Each row was made from one walk, in order. Every step used is in the known rows, and no mark comes twice. Write each row's walk.
In the rows, 128 means zero.
Known rows
lidez > sorug > bunad > pebet > dapud > pezat: [118 109 164  91 134 164  81 154 127 134 104 105 154 104  61 131 127  90
  96 160 126  95 125 108 167 114 141 117 179 155 126 102 139  88 165 144]
madebor > sorug: [129 144 167 121 125 167  85 132 128 109 107 104 129 113  94 153 104  77
  88 148 123 114 106 115 164  94 126 135 149 125 163 106 134  91 155 138]
moriba > pezat > madebor: [127 146 166 127 130 147  84 167 115 109 112 135 124 116  99 152  98 117
  56 176 130 131 115 103 179 113 133 107 148 145 166  76 146  78 138 148]
pezat > dapud > pebet > sikoda > mopi: [140 134 172 144 126 118  86 140  82  67 101 107 129 127  99 151  96 108
  29 147 133 124 165 115 188 135 111 145 165 177 152 130 125 103 158 177]
madebor > sorug > bunad > pebet: [125 128 154 108 127 174  61 122 128 113  97 106 128 127  85 134 102  84
 109 147 119  91 103 124 179  91 121 143 165 124 159 113 145  71 168 139]
sorug > bunad > pebet > dapud > pezat > lidez: [120 105 164  91 127 158  78 173 121 132  98 124 152 101  67 137 122 126
  80 190 132  99 132 108 171 137 148 103 172 170 133  79 145  75 156 149]
lidez > sorug > madebor: [136 153 174 117 139 165  80 130 136 120 104 113 130 103  95 144 135  51
  99 141 108 114  87 118 147  80 120 132 142 125 148 101 131  80 158 133]
pebet > dapud > pezat > madebor > sorug: [129 133 191 100 127 172  87 165 133 133 114 102 137  94  59 154 125 113
  69 195 134  95 106 102 155 127 144 100 163 163 146  58 125  93 144 136]
tino > funit > pebet > sikoda > pezat > lidez: [ 89 100 162 123 129 148  93 166  90 106  97 136 155 106  98 152  64 112
  64 190 119  73 130 121 154 120 138  99 155 157 140 148 153  76 168 150]
tino > funit > pebet > dapud > pezat > sikoda: [101 109 158 106 117 143 138 188 118 133 102 133 186 103  83 168  96 107
  87 164 130  91 149 123 191 158 137  93 167 194 120 128 154 126 164 149]
tino > funit > pebet > sikoda > mopi: [ 91  93 160 140 131 147 117 148  87  88 106 138 159 112  99 159  63 106
  77 161 122  83 137 141 183 129 131 108 170 162 105 195 158  90 179 157]
dapud > pezat > madebor > sorug: [144 147 186 102 125 173  78 151 133 129 116 108 120 107  80 155 111 123
  71 186 137 107  97 101 157 119 141 109 155 149 172  56 124  91 149 135]
sikoda > mopi: [124 125 157 141 130 148 114 145 111  99 102 135 143 105 108 154  92  89
  72 147 124 126 123 117 181 137 134 122 143 145 141 134 138  85 169 154]
tino > funit > pebet > dapud: [ 85  99 151 125 112 149 113 162 122 113  97 121 191 105  78 167  98  71
  99 160 122  70 152 137 181 104 130 108 167 155 101 155 163 109 146 148]
tino > funit: [115 121 151 131 117 165 101 142 122 106 105 128 156 117 104 159  92  74
  91 145 130 100 132 129 178  95 133 125 146 133 146 135 154  99 152 148]
madebor > sorug > bunad > pebet > sikoda > pezat: [115 107 161 111 149 163  67 124 100 106  94 116 120 114  86 118  83  95
  82 164 115  88  97 110 157 110 127 137 168 135 153 139 145  54 189 145]
tino > funit > pebet > dapud > pezat > lidez: [ 97 103 167 101 113 154 104 190 120 131 105 122 185 100  74 171 107 116
  86 195 135  72 152 125 171 131 146  81 167 174 119 109 151 106 145 146]
sorug > bunad: [132 124 151 115 128 157  73 133 127 113 106 121 128 118 103 146  97  87
  90 139 124 115 123 115 187 104 134 133 155 133 171 115 148  86 165 143]
funit > tino: [120 133 142 143 106 175  98 142 120 111  96 131 154 119 112 152  93  75
  86 143 126 111 132 129 175  97 126 131 148 129 143 129 152 103 157 149]
sikoda > pezat > moriba: [137 115 150 125 144 133 127 171 119 131 106 135 149 100 111 139  82  76
  76 157 126 142 121  80 174 129 133 120 129 142 152 115 136  94 173 156]
moriba > pezat > dapud > pebet > sikoda > mopi: [138 139 172 140 136 107  85 159  76  66 109 113 124 138 106 151  94 119
  22 152 139 139 172 108 202 139 108 128 168 178 159 121 129  95 158 180]
pebet > dapud: [110 119 159 128 121 147 111 155 122 109 101 121 161  91  81 151 116  74
  74 156 122 118 133 112 167 112 137 122 155 152 122 120 147 101 145 150]
pebet > sikoda > mopi: [116 112 167 146 141 145 114 140  88  84 108 139 130  99 103 146  80 107
  51 157 122 132 117 116 170 137 137 122 159 159 125 158 140  82 178 159]
sikoda > pezat > lidez > sorug > bunad: [131 134 165 100 139 172  44 151 121 128 103 112 111 116 101 138  99  85
  73 166 116  94 106 101 160 114 141 113 139 128 207  78 123  52 176 133]
dapud > pebet > sikoda: [117 136 168 132 121 129  85 139 102  79 101 108 134 111  90 149  94  91
  54 146 135 115 140 109 157 104 117 151 175 153 142 135 137 106 156 166]
madebor > sorug > bunad > pebet > dapud > pezat: [123 108 166  87 133 167  80 148 132 133 102 101 150 109  61 136 124  99
 101 169 131  86 120 113 175 121 136 118 181 154 131 100 142  84 168 141]
moriba > pezat > dapud > pebet > sikoda: [138 148 169 131 129 108  73 156  87  73 111 101 125 137  98 148 101 112
  30 151 138 141 171 102 190 107 106 140 170 171 165 105 137 108 138 175]
madebor > sorug > bunad > pebet > sikoda > mopi: [119 108 167 122 148 169  76 121  93  92 102 118 113 121  87 128  82 110
  81 157 118  93  98 128 179 125 125 132 178 144 136 157 142  52 197 149]
pezat > lidez: [127 140 162 125 117 157  84 158 118 107 103 128 133 106 101 154 102 104
  67 167 123 126 118 110 163 110 137 121 141 142 165  85 138  82 144 147]
moriba > pezat: [122 138 155 127 133 139 100 161 115 105 113 130 139 116 109 151  98  98
  73 151 131 144 130 104 183 108 130 118 148 139 154 109 151  90 147 152]
pezat > sikoda > pebet > dapud: [119 152 163 136 115 136 113 168 111  89  85 115 145 103  97 149 102  67
  56 133 135 142 128 107 160 153 111 152 149 177 149  93 131 104 157 152]
bunad > pebet: [113 125 147 134 117 147 108 141 115 103  90 134 159 106  92 139 102  88
  89 151 120 123 119 118 166 100 129 143 151 139 122 125 153  90 146 155]
dapud > pebet > sikoda > pezat: [112 127 164 129 130 123  91 144  96  87  91 117 139 104  93 143  87  83
  49 155 134 103 138  97 148 123 122 142 164 153 153 136 134  96 168 167]

Which walk is each row?
[131 101 153 122 141 133  72 131  88  99  93 127 130 121  96 118  88 113
  56 161 113 119 136 106 180 119 126 141 157 164 156 126 151  70 168 161] : sorug > bunad > pebet > sikoda > pezat > dapud
[105 114 157 140 129 144 108 136  94  89  96 136 146  99  87 129  88 106
  68 159 119 127 113 116 154 100 130 144 167 151 104 149 156  87 155 160] : bunad > pebet > sikoda
[141 132 175  88 129 178  57 141 132 136 105 110 119 122  71 136 109 130
  92 184 133  86  95 112 172 115 136 118 171 145 169  65 135  69 163 136] : dapud > pezat > madebor > sorug > bunad > pebet
[122 105 167  97 126 160  82 165 126 135  97 127 150 100  57 135 120 127
  78 193 131  88 122 109 175 133 147 105 175 171 127  76 147  78 151 148] : sorug > bunad > pebet > dapud > pezat > madebor
[119 116 165 113 139 170  62 118 105  99 104 108 115 121  82 124  88 103
  89 156 117  96  97 122 168  90 124 145 179 134 142 139 148  66 177 143] : madebor > sorug > bunad > pebet > sikoda
[123 124 176 113 136 179  46 125 106 103 103 113 101 120  71 124  90 125
  73 181 117  84  82 122 164  94 127 133 176 142 152 105 142  51 167 140] : pezat > madebor > sorug > bunad > pebet > sikoda
[130 137 155 139 131 144 131 158 103 103 100 149 131 108 117 155  86 104
  61 142 119 141 115 115 193 169 131 121 138 167 159 124 132  88 183 154] : pezat > sikoda > mopi
[110 121 164 104 126 173  55 158 119 121  97 107 139 110  66 130 121  87
  85 171 111  84 116 119 164 100 138 120 167 144 143  89 136  55 157 140] : pezat > lidez > sorug > bunad > pebet > dapud
[123 135 172 116 119 137 104 170 122 102  95 101 163  95  81 153 116  78
  65 154 154 134 142  96 145 141 129 139 163 170 130  89 133 115 147 153] : sikoda > pebet > dapud > pezat
[137 136 163 104 130 174  55 123 132 116 111  98 114 127  96 148 102  81
  99 141 123  99 108 118 182  93 127 133 160 122 185 105 137  78 172 132] : madebor > sorug > bunad
[111 103 158 115 143 152  66 150  90 107  91 139 122 107  92 119  80 122
  60 187 116 100 108 105 156 127 139 121 161 151 154 120 148  45 179 154] : sorug > bunad > pebet > sikoda > pezat > lidez
[113  97 157 132 145 153  92 131  88  89  99 140 129 113  95 127  78 117
  71 155 119 110 114 125 184 134 131 130 174 155 120 166 153  60 191 159] : sorug > bunad > pebet > sikoda > mopi
[142 130 154 130 126 131  96 145 110 110  97 124 147 113 110 146 102  86
  56 152 120 136 146  99 179 123 128 132 127 154 178  94 137  94 145 156] : sikoda > pezat > dapud
[ 99 115 147 126 110 152 105 149 122 111  99 126 176 119  98 166  83  81
 104 148 123  82 142 137 182  94 126 119 157 140 130 153 163 107 150 147] : tino > funit > pebet
[138 105 165 108 141 135 139 192 127 144 120 123 165  89  82 150 110  96
  73 171 140 145 138  82 178 139 144 101 157 172 115 100 136 120 160 156] : pebet > dapud > pezat > moriba
[115 135 170 123 127 131  74 162  93  89  91 117 127 105  94 145  87 104
  36 179 133 100 134  95 143 131 127 128 159 156 168 104 127  80 162 165] : dapud > pebet > sikoda > pezat > lidez
[118  96 155  96 129 152  96 159 126 131  97 123 164 100  67 135 120 104
  93 167 131 102 137 110 179 131 143 115 179 164 117 110 153  92 161 151] : sorug > bunad > pebet > dapud > pezat
[142 144 156 128 114 115  80 148 112  98  87 102 150 127 103 153 110  74
  53 145 132 114 168  99 178 121 111 147 140 158 187  87 126 106 142 168] : sikoda > pezat > dapud > pebet
[ 86  92 155 127 131 141 109 150  95 104  96 136 167 105  98 151  63  91
  78 167 121  78 135 122 162 115 134 112 160 154 122 179 162  92 171 152] : tino > funit > pebet > sikoda > pezat
[151 119 161 110 140 136 128 177 128 141 124 129 150 101 102 149  96 107
  80 160 143 158 127  82 180 131 140 114 148 156 140  97 135 119 166 155] : dapud > pezat > moriba
[118 157 162 132 127 126 109 188 106  88  94 119 141 114 104 150 100  80
  47 139 142 156 135  98 173 158 109 138 155 178 156  86 136  96 157 155] : moriba > pezat > sikoda > pebet > dapud
[115 111 160 123 132 138 153 184 101 121  91 150 168  91  83 144 107 119
  64 169 128 128 128 110 185 197 141 105 160 199 105 118 138  95 178 162] : bunad > pebet > dapud > pezat > sikoda > mopi
[129 123 181 107 149 173  45 132 107 115 108 114  90 113  86 131  83 114
  58 186 118  84  85 101 156 117 135 116 160 141 190  99 131  49 182 134] : pebet > sikoda > pezat > madebor > sorug > bunad
[ 99 112 150 132 117 145 118 155 116 106  88 127 176  93  70 137 117  77
  84 160 118 111 131 119 165 109 132 130 161 153  96 127 154  91 142 157] : bunad > pebet > dapud
[119 125 157 102 136 169  51 151 114 126  90 118 127 115  91 124 101  88
  84 170 112  87 104 106 156 111 138 124 147 130 181  87 132  43 173 140] : sikoda > pezat > lidez > sorug > bunad > pebet
[117 122 170 106 124 180  56 143 127 122  94 104 131 113  56 132 118  97
  89 183 117  67  99 123 173 103 128 121 172 143 142  82 141  57 153 137] : pezat > madebor > sorug > bunad > pebet > dapud
[135 143 168 102 130 178  38 145 125 120 112 105 108 122  96 144 106  94
  81 156 117 104 108 111 169  93 138 123 149 128 197  77 126  65 164 132] : pezat > lidez > sorug > bunad
[111 118 161 106 120 128 138 186 118 132 101 132 173  91  80 160 104 115
  75 164 125 122 140 105 181 166 137 101 163 197 122 109 145 124 160 149] : funit > pebet > dapud > pezat > sikoda
[127 119 168 119 136 139 148 185 106 122 105 144 152  89  93 157 105 117
  53 164 131 135 131 103 189 200 145  96 153 199 133 108 130 103 183 156] : pebet > dapud > pezat > sikoda > mopi
[139 125 186  83 132 178  59 156 137 140 115  98 120 108  61 149 124 115
  78 190 134  80 108 105 174 126 143  97 173 159 169  58 128  80 160 131] : pebet > dapud > pezat > madebor > sorug > bunad
[117 135 176 129 128 131  77 151  97  92  91 120 124 102  84 144  88 105
  34 181 132  92 123  95 145 127 126 131 160 158 162 103 127  82 157 164] : dapud > pebet > sikoda > pezat > madebor
[ 94 110 155 126 114 134 114 162 121 111  96 120 180  93  74 158 108  79
  87 160 115  98 143 119 172 112 131 118 164 159 106 138 155 107 144 149] : funit > pebet > dapud
[109 123 177 127 138 163  81 141  96 104  92 125 122 101  75 122  85 112
  56 197 115  89  80 105 136 114 130 127 157 146 140 107 136  52 164 147] : bunad > pebet > sikoda > pezat > madebor > sorug
[146 160 158 126 117 112  73 161 110  86 104  99 138 144 103 158 114  95
  51 140 139 137 177 103 203 105 105 139 155 158 182  80 134 110 128 170] : moriba > pezat > dapud > pebet
[133 117 165 136 138 126  93 142  88  93 103 125 132 109 105 136  89 103
  35 162 117 141 137  96 166 123 129 133 141 165 159 120 139  93 154 161] : pebet > sikoda > pezat > dapud
[103 112 166 136 134 146  99 150  91 102  87 147 136  91  82 122  82 120
  48 193 116 107  98 102 141 126 139 126 154 156 125 117 146  62 159 158] : bunad > pebet > sikoda > pezat > madebor
[127 126 163 105 134 175  53 135 123 126  88 118 118 120  80 128  96  99
  88 181 117  70  88 111 167 114 130 125 152 129 180  81 137  42 171 136] : sikoda > pezat > madebor > sorug > bunad > pebet
